Known rows, with every way that one mark hangs from another:
timarat[nezav[gizeru]]: -28, 37, -4, -24, -18, 14, -9, 19, 27, -13, 28, 7, -8, 32, 24, -10, -11, 1, -18, 44, 45, 29, -14, 9, 8, -28, -19, 9, -1, -23, -5, -10, 27, 16, 8, -11, -14, -12, 22, 34, -7
nezav[gizeru kaba[ritikor] timarat]: -40, 22, 21, -23, -28, 24, -1, 21, 13, 3, 18, 21, -11, 4, -29, 22, 18, 20, -6, 40, 52, 0, -24, -9, 12, -27, -37, -44, 7, -20, -28, 8, 26, -2, 27, -45, -12, -5, -17, 27, 23
kaba[nezav[dozema[gikun] gizeru[gipem] timarat] ritikor]: -29, 30, -31, -28, -10, 47, -5, 38, 13, -28, 58, 38, -25, 36, -22, 9, -11, 14, -29, 47, 44, -14, -32, -9, 25, -26, -64, -43, 37, -6, -12, 12, 30, 7, -16, 11, -4, -39, 22, 36, 20
gikun[dozema[nezav[kaba]]]: -9, 41, 4, -8, -41, 18, 19, 46, 4, -7, 32, 35, 3, 11, -18, 18, -1, 15, -19, 30, 22, 21, -9, 4, 3, -9, -7, 1, 18, 26, -8, 12, 5, -15, 15, -19, 14, -26, 12, 18, 20
gipem[gizeru]: -36, 24, 1, -14, -18, 32, 7, 19, 22, 16, 35, 23, 0, 27, 15, -6, 0, -14, -2, 25, 39, 23, -26, 15, 14, -18, -17, -1, 3, -13, -11, 9, 22, 15, 16, -10, -5, 2, 16, 31, 1
nimi[nezav[dozema[gikun] gizeru kaba[ritikor] timarat]]: -27, 44, -15, -22, -10, 39, 8, 38, -20, -5, 30, 27, -10, 17, -18, 28, 0, 21, -12, 65, 58, -3, -16, -11, 30, -25, -40, -46, 30, 5, -30, -15, 25, -9, -21, -28, 7, -27, 11, 22, 42
nimi[nezav[dozema]]: -20, 37, -16, -10, -8, 39, 16, 39, 1, -7, 29, 24, -5, 37, 14, 14, -20, 4, -10, 41, 37, 13, -22, 6, 34, -14, -14, 3, 20, 9, 9, -8, 10, -7, -5, 6, 7, -30, 29, 13, 10
nimi[nezav[dozema[gikun] kaba[ritikor] timarat]]: -19, 43, -14, -16, -15, 39, 20, 42, -29, 3, 30, 32, 0, 18, -23, 26, -2, 23, -18, 54, 55, 1, -24, -10, 28, -16, -37, -34, 32, 20, -26, -3, 11, -14, -19, -1, 22, -25, 12, 11, 46
nezav[dozema gizeru[gipem] kaba[ritikor] timarat]: -19, 25, -16, -29, -34, 52, -5, 34, 17, -6, 39, 40, -20, 13, -35, 54, 12, 33, -16, 41, 42, -17, -39, -21, 35, -30, -41, -41, 24, -20, -10, 1, 31, 6, 13, -18, -4, -21, -17, 11, 19
ritikor[kaba[nezav[dozema[gikun] gizeru[gipem] timarat]]]: -31, 23, -31, -26, -10, 37, -13, 44, 11, -39, 59, 37, -40, 25, -13, 6, -12, 21, -17, 45, 34, -3, -22, -24, 24, -27, -50, -19, 22, -5, -12, 17, 18, -7, -7, -7, 4, -37, 23, 45, 11
gizeru[gipem]: -12, 23, -13, -25, -26, 20, 10, 27, 28, -5, 34, 18, -4, 35, -5, 11, -8, 13, -21, 13, 34, 12, -49, -6, 7, -13, -21, 10, 9, -18, 22, 12, 20, 17, 21, 32, 9, -11, -7, 3, -4
nezav[dozema[gikun] gizeru[gipem] kaba[ritikor] timarat]: -8, 28, -27, -32, -24, 49, 3, 33, -1, -2, 47, 32, -15, 15, -38, 53, 10, 35, -22, 49, 49, -17, -31, -25, 31, -28, -54, -36, 31, -12, -13, 3, 35, 18, -3, -6, 15, -17, -9, 5, 33
zoza[nimi[nezav]]: -39, 40, 7, -10, -16, -2, 16, 41, 13, -7, 11, 19, 6, 53, 20, -6, -25, -3, -24, 22, 40, 16, -36, 18, 3, 0, -10, 6, 2, 3, 5, -13, 3, 3, 9, 13, 18, -7, 17, 23, -6
nezav[dozema]: -12, 26, -6, -4, -16, 37, 16, 32, 6, -1, 37, 24, 0, 30, -1, 28, -10, 4, -8, 36, 32, 11, -15, 5, 38, -21, -23, 5, 17, -5, 14, 17, 10, 11, 16, 9, 11, -18, 20, 11, 16
ritikor[kaba[nezav[timarat]]]: -55, 16, 14, -10, -21, 11, -2, 37, 17, -28, 29, 36, -29, 15, -13, -27, -8, 9, -10, 22, 31, 18, -24, -9, 1, -15, -29, -12, 3, 1, -20, 34, -4, -30, 24, -11, -9, -22, 18, 52, 9
timarat[nezav[dozema[gikun] gizeru[gipem] kaba]]: 19, 54, -47, -32, -23, 38, -3, 32, 4, -9, 56, 21, -19, 31, -1, 37, -10, 32, -28, 68, 48, 20, -15, -14, 28, -31, -37, 10, 19, -5, -3, -19, 31, 24, -15, 6, 22, -23, 13, -12, 9
timarat[nezav[dozema]]: -7, 38, -18, -9, -20, 34, 5, 31, 9, -8, 38, 26, -2, 38, 11, 11, -20, 4, -23, 41, 39, 22, -12, 9, 34, -24, -18, 17, 15, -3, 4, 5, 10, 11, 4, 23, 4, -23, 38, 22, 9
zoza[nimi]: -34, 26, 17, -6, -23, -6, 16, 30, 23, 0, 17, 18, 8, 42, 2, 13, -15, 0, -21, 21, 34, 14, -31, 16, 7, -7, -15, 7, 2, -8, 12, 11, -1, 20, 32, 12, 25, 4, 11, 25, -6
dozema[nezav[gizeru kaba[ritikor] timarat]]: -37, 37, 15, -29, -30, 32, -1, 33, 5, -16, 22, 40, -22, 10, -21, 4, 15, 17, -10, 46, 49, 11, -25, -8, -8, -21, -41, -45, 12, 1, -33, -1, 29, -3, 5, -52, -14, -18, -9, 51, 28
gikun[dozema[nezav[kaba[ritikor]]]]: -7, 36, 12, -9, -49, 13, 21, 51, 6, 5, 35, 34, 1, -10, -24, 18, 4, 19, -19, 25, 29, 7, -2, 4, 7, -8, -24, -30, 21, 30, -23, 21, 12, -15, 17, -13, 13, -32, 5, 8, 23

Rows:
-27, 40, -14, -33, -38, 45, -3, 38, 22, -32, 35, 45, -10, 27, -34, 28, 1, 21, -32, 29, 20, -2, -48, -18, -2, -15, -9, -7, 22, -4, -3, -1, 27, -4, 6, -32, -10, -28, -6, 53, 15
gikun[dozema[nezav[gizeru[gipem] kaba timarat]]]
-10, 36, 3, -25, -35, 8, -3, 28, 16, 7, 27, 13, -16, 2, 2, 5, 2, 24, -13, 50, 56, 22, 3, 2, 11, -29, -37, -25, 3, -5, -33, -6, 27, 4, 16, -24, -4, -12, 0, 1, 3
timarat[nezav[gizeru kaba[ritikor]]]
-36, 24, -15, -25, -18, 53, -13, 39, 30, -29, 49, 47, -33, 36, -17, 5, -8, 14, -22, 34, 37, -16, -39, -7, 26, -26, -53, -45, 28, -13, -10, 14, 22, 0, 4, -1, -23, -40, 12, 37, 8
kaba[nezav[dozema gizeru[gipem] timarat] ritikor]
-33, 55, -9, -11, -16, 25, 21, 45, -21, -11, 19, 35, 5, 55, -17, 40, -14, 15, -29, 53, 43, 7, -42, -2, 25, -6, -17, 1, 22, 16, -7, -21, -8, -4, -16, 0, 39, -8, 26, 26, 34
zoza[nimi[nezav[dozema[gikun] kaba timarat]]]
-38, 32, 12, -18, -36, 29, 0, 38, 14, -14, 27, 39, -6, 3, -32, 17, 9, 14, -20, 31, 36, -5, -15, -6, 7, -15, -26, -44, 23, 8, -35, 13, 23, -14, 12, -51, -13, -26, 3, 56, 30
gikun[dozema[nezav[gizeru kaba[ritikor] timarat]]]
-35, 21, 12, -14, -20, 9, -2, 36, 31, -12, 41, 23, -24, 10, 4, -26, -6, 5, -6, 40, 45, 10, 3, 16, 3, -22, -53, -47, 8, -4, -21, 12, 20, -4, 19, -18, -19, -30, 11, 20, 0
kaba[nezav[gizeru] ritikor]
-51, 24, 4, -12, -14, 43, -7, 35, 21, -24, 40, 40, -26, 30, -12, -1, -6, 2, -11, 45, 40, -7, -15, 7, 32, -27, -52, -50, 25, -9, -22, 17, 13, -10, 5, -23, -25, -36, 28, 53, 20
kaba[nezav[dozema gizeru timarat] ritikor]
-30, 32, 1, -15, -19, 52, -2, 23, 5, -10, 32, 32, -14, 23, -25, 49, 12, 19, -3, 58, 38, 6, -20, -10, 37, -29, -26, -14, 14, -21, -6, 0, 15, 2, 15, -47, -7, -9, 2, 33, 27
nezav[dozema gizeru kaba timarat]
-30, 42, -9, -6, -16, 19, 19, 48, 4, -11, 21, 28, 4, 54, 20, 21, -25, 0, -23, 36, 35, 7, -28, 18, 31, -3, -17, 5, 14, 10, 10, -10, -4, 3, 6, 12, 24, -19, 33, 21, 2
zoza[nimi[nezav[dozema]]]
-16, 31, -22, -29, -26, 61, -5, 27, 17, -17, 39, 42, -21, 29, -33, 54, 5, 29, -16, 47, 33, -2, -44, -22, 35, -29, -28, -8, 18, -26, 8, -6, 24, 7, 11, -25, -4, -17, -11, 21, 16
nezav[dozema gizeru[gipem] kaba timarat]
-32, 20, 22, -17, -33, 21, 12, 27, 4, 8, 16, 28, -3, 7, -35, 18, 15, 22, -13, 25, 49, 4, -35, -9, 7, -18, -32, -31, 10, -5, -21, 24, 11, -7, 28, -12, 4, -6, -14, 20, 30
nezav[kaba[ritikor] timarat]
-53, 21, 18, -11, -21, 16, 4, 33, 17, -14, 28, 36, -13, 29, -19, -30, -5, 1, -20, 17, 44, 3, -32, 7, 0, -12, -38, -40, 16, 0, -21, 33, 6, -14, 17, 5, -16, -27, 16, 45, 19
kaba[nezav[timarat] ritikor]
-14, 51, -44, -37, -9, 56, 2, 33, -8, -20, 39, 33, -18, 38, -15, 41, -6, 27, -26, 59, 48, 2, -44, -24, 21, -22, -27, -7, 26, -5, -3, -32, 28, 1, -27, -13, 9, -25, 3, 16, 26
nimi[nezav[dozema[gikun] gizeru[gipem] kaba timarat]]
-38, 40, -4, -23, -7, 28, 14, 28, -14, -25, 23, 31, 3, 46, -5, -16, -4, -1, -26, 41, 46, 23, -41, -5, -12, -12, -22, 4, 20, 7, -1, 14, 26, 8, -19, 7, 10, -15, 27, 73, 36
dozema[gikun nezav[timarat]]
12, 36, -12, -6, -19, 30, 25, 35, -15, 10, 46, 22, 0, 15, -19, 48, 0, 24, -12, 60, 41, 20, 0, -4, 31, -21, -34, 2, 19, 12, 0, 7, 7, 15, 5, -1, 37, -12, 14, -15, 33
nezav[dozema[gikun] kaba]
8, 45, -20, -18, -23, 23, 5, 35, -8, 7, 50, 19, -12, 3, -1, 30, -2, 27, -17, 73, 58, 16, 19, 0, 33, -35, -52, -28, 20, 5, -33, -9, 25, 17, -9, -8, 19, -20, 21, -8, 25
timarat[nezav[dozema[gikun] gizeru kaba[ritikor]]]
-25, 30, -10, -6, -11, 36, -1, 36, 24, -25, 53, 30, -25, 30, 8, 3, -15, 0, -4, 58, 34, 14, 4, 18, 26, -27, -40, -17, 16, 0, -1, 4, 8, 1, 12, -22, -14, -35, 32, 29, 0
kaba[nezav[dozema gizeru]]
-61, 16, 13, -18, -16, 15, -15, 34, 24, -33, 30, 29, -36, 11, -4, -27, -3, 6, -1, 34, 38, 15, -14, -8, 2, -21, -35, -19, -2, -10, -27, 19, 4, -23, 23, -42, -25, -23, 17, 65, 1
ritikor[kaba[nezav[gizeru timarat]]]
-37, 19, -22, -27, -20, 44, -18, 47, 28, -41, 47, 47, -47, 22, -13, 8, -9, 20, -11, 33, 25, -2, -32, -20, 28, -26, -46, -19, 15, -13, -10, 18, 13, -15, 10, -19, -15, -39, 16, 42, 0
ritikor[kaba[nezav[dozema gizeru[gipem] timarat]]]
-51, 28, 4, -22, -16, 33, -3, 30, 21, -32, 26, 31, 4, 35, -9, 1, -6, -10, -24, 26, 22, -1, -33, -2, 7, -14, -6, -7, 22, -9, -5, 9, 26, -2, 1, -40, -21, -26, 25, 90, 18
gikun[dozema[nezav[gizeru timarat]]]
-28, 32, 0, -14, -20, 22, 4, 37, 25, -22, 39, 22, 1, 25, 5, 4, -10, -4, -16, 30, 23, 9, -5, 7, 8, -15, -11, -5, 18, 3, -1, 5, 27, 3, 9, -32, -8, -31, 23, 54, 4
gikun[dozema[nezav[gizeru]]]
-1, 26, 3, -4, -36, 31, 20, 40, 2, 19, 37, 30, -8, -3, -22, 46, 7, 28, -3, 44, 42, 5, -1, 0, 40, -24, -41, -34, 18, 8, -14, 18, 7, -1, 24, -6, 17, -16, -1, -24, 25
nezav[dozema kaba[ritikor]]
-32, 49, -23, -31, -24, 43, -2, 45, 13, -29, 22, 46, -20, 55, -12, 47, -9, 23, -29, 45, 36, -8, -60, -10, 29, -13, -19, -8, 17, -13, 0, -33, 10, 2, -3, -21, 7, -15, -3, 26, 4
zoza[nimi[nezav[dozema gizeru[gipem] kaba timarat]]]
10, 26, -20, -23, -37, 43, 3, 41, 19, 7, 49, 32, -24, 0, -23, 58, 8, 35, -9, 47, 42, -7, -13, -14, 34, -31, -50, -40, 18, -8, -5, 1, 33, 12, 18, -12, 8, -24, -18, -28, 7
nezav[dozema gizeru[gipem] kaba[ritikor]]
-6, 48, -5, -24, -19, 20, 13, 35, -9, -14, 41, 22, -17, 15, 2, 6, 5, 19, -8, 67, 52, 37, -1, -3, -17, -22, -37, -9, 8, 17, -14, -14, 29, 14, -8, -45, 18, -18, 9, 23, 23
dozema[gikun nezav[gizeru kaba]]
-48, 29, -12, -33, -15, 36, -14, 27, 36, -39, 39, 34, -28, 50, -12, -20, -8, 4, -26, 26, 35, 3, -54, -6, -6, -19, -28, -12, 13, -22, 4, 7, 22, 1, 6, -10, -27, -25, 4, 51, -3
kaba[nezav[gizeru[gipem] timarat]]
13, 53, -23, -11, -23, 27, 15, 34, -17, 4, 48, 21, -3, 23, -2, 29, -11, 23, -23, 65, 47, 32, -3, -1, 29, -25, -28, 14, 18, 14, -9, -2, 5, 8, -8, 16, 31, -16, 33, -5, 27
timarat[nezav[dozema[gikun] kaba]]
-45, 22, -13, -11, -4, 28, -6, 39, 0, -36, 51, 32, -34, 18, -8, 0, -10, 11, -6, 56, 39, 8, 0, -12, 27, -28, -49, -23, 19, 2, -26, 20, 11, -14, -2, -31, -1, -31, 39, 53, 22
ritikor[kaba[nezav[dozema[gikun] gizeru timarat]]]
